Each row comes from the steps of one walk. Every step used is in the known rows, and no mark comes twice. Write the walk behind each row, first mark first.
In the rows, 128 means zero.
Known rows:
sadoma, nube, rakin: [175 141 148 109 151 140 102 125  64 128 123  95 110 133 122 113 135 108
 171  85  76 132  99]
vaza, rakin, fizem: [180 249 129  94 150 123 139 112 106 105 135 128 131 105 126  80 133 104
 132 102 137 122 154]
sadoma, nube: [179 174 151  71 150 130 110 117  89 121 118 124 126 156 118 145 135  97
 164  96 111 136 128]
gesot, rakin: [191 200 125 123 138 125  97 127 123 110 136 139 126 115 146 120 149 109
 141 100 150 135 175]
vaza, rakin, nube, sadoma: [167 187 132  88 177  77 189 144  76 127 107  84 108  99 145 153 120 117
 164  90 138 133 137]
fizem, sadoma, gesot, rakin: [183 157 149 104 150 150  99 138 121 112 146 111 141  78 153 138 152 106
 179 107 142 119 145]
vaza, rakin: [189 235 141  81 162 102 145 115  85 115 125 149 121 125 150 112 138  97
 140  95 140 120 145]
nube, sadoma, vaza, rakin: [167 166 140  70 144 122 160 105  62 131 111 147  98  79 143 172 140 125
 144 107 145 117 128]
vaza, rakin, nube, sadoma, gesot: [158 157 144  93 177  95 182 153  72 131 112  76 119  97 156 152 132 130
 181  99 147 123 117]
nube, rakin: [185 172 134 130 147 120 120 115  80 133 128 115 127 112 145 127 141 113
 151  87  98 130 121]
nube, sadoma, gesot, rakin: [162 130 125 121 142 124 126 144 113 121 131 103 119  81 156 157 162 130
 162 109 156 127 152]
fizem, sadoma, vaza: [192 165 160  67 135 166 115  92  88 132 125 163 142  95 136 191 134 111
 163 106 117 123 127]
nube, rakin, fizem: [178 185 121 139 135 142 115 113 100 126 139 100 136  85 121  94 137 124
 140  91  94 131 131]
gesot, rakin, fizem: [180 212 113 135 126 146  91 123 142 101 147 121 134  94 122  96 143 115
 130 105 145 137 184]
vaza, rakin, fizem, sadoma, nube: [172 208 155  54 165 146 129 125  94  97 134  85 117  85  92  84 113  82
 168  98  96 119 125]
nube, rakin, vaza: [198 177 135 138 122 145 134 134  78 125 133 146 142  94 128 122 138 134
 152  90 124 138 138]
sadoma, vaza, rakin, fizem: [180 225 140  92 127 163 123  94  88 115 132 159 124  96 122 105 135 128
 131 114 140 118 138]
fizem, rakin, nube, sadoma: [154 158 132 107 155 117 145 128  77 128 115  87 121 100 143 198 114 117
 182  81 151 154 156]
gesot, rakin, fizem, sadoma: [185 197 125 118 138 152  98 128 145  99 151 106 140  52 116 107 132 100
 149 102 125 130 178]

Which walk is each row?
[190 195 165  59 150 151 131 101  71 121 127 159 120  82 142 149 128 104
 161 103 127 110 121]
fizem, sadoma, vaza, rakin
[177 128 161  92 163 148 105 127  68 124 128  73 115  94 114 129 124  92
 189  84  59 126  93]
fizem, sadoma, nube, rakin
[184 214 141 106 117 166 114 117  88 108 139 177 155 115 131 153 129 118
 161  92 177 149 180]
fizem, rakin, vaza
[159 125 142 102 162 108 171 149  92 143 112  78 141 106 152 194 136 138
 185 100 141 137 120]
rakin, nube, sadoma, gesot
[175 174 138  96 142 171  79 134 126  92 146  80 120  75  90  90 125  92
 168 101 103 133 155]
gesot, rakin, fizem, sadoma, nube
[175 177 151  68 149 160 109 118 111 110 133  86 139 100  84 130 118  90
 171 100  88 131 130]
rakin, fizem, sadoma, nube
[167 152 135 121 141 157 102 123  85 119 134  71 117 105  93  81 128 113
 161  92  71 134 109]
sadoma, nube, rakin, fizem
[186 227 145  91 172  99 155 135  79 120 118 119 126 134 151 115 119 108
 162  90 144 131 138]
vaza, rakin, nube
[169 204 151  75 164 147 142 126 107 108 148  99 148  64 130  92 134 106
 169 110 128 105 125]
vaza, rakin, fizem, sadoma, gesot
[170 128 126 134 130 141 124 136  93 131 113 113 103  82 136 185 132 147
 162 105 151 142 154]
gesot, rakin, nube, sadoma, vaza
[181 149 153 116 159 146 116 160 115 115 139  79 143  87 155 139 132 118
 198 100 142 129 138]
fizem, sadoma, gesot, rakin, nube
[185 174 136 116 115 191  81 109 126 107 148 133 134  46 113 129 134 122
 150 115 130 125 160]
gesot, rakin, fizem, sadoma, vaza
[172 202 143 114 148 133 113 120  84 122 126 119 141 140 149 159 114 109
 179  80 154 152 155]
fizem, rakin, nube
[152 140 112 130 131 144 123 142 131 111 141  77 129  55 126 125 156 139
 155 118 150 128 163]
nube, sadoma, gesot, rakin, fizem
[166 141 145 131 148 166 121 129  99 126 150  72 153  51 128 112 139 124
 178  98  82 115 103]
nube, rakin, fizem, sadoma, gesot
[184 164 163  53 161 141 112 119  92 118 123 105 132 124 113 161 126  80
 181  92  94 130 121]
fizem, sadoma, nube
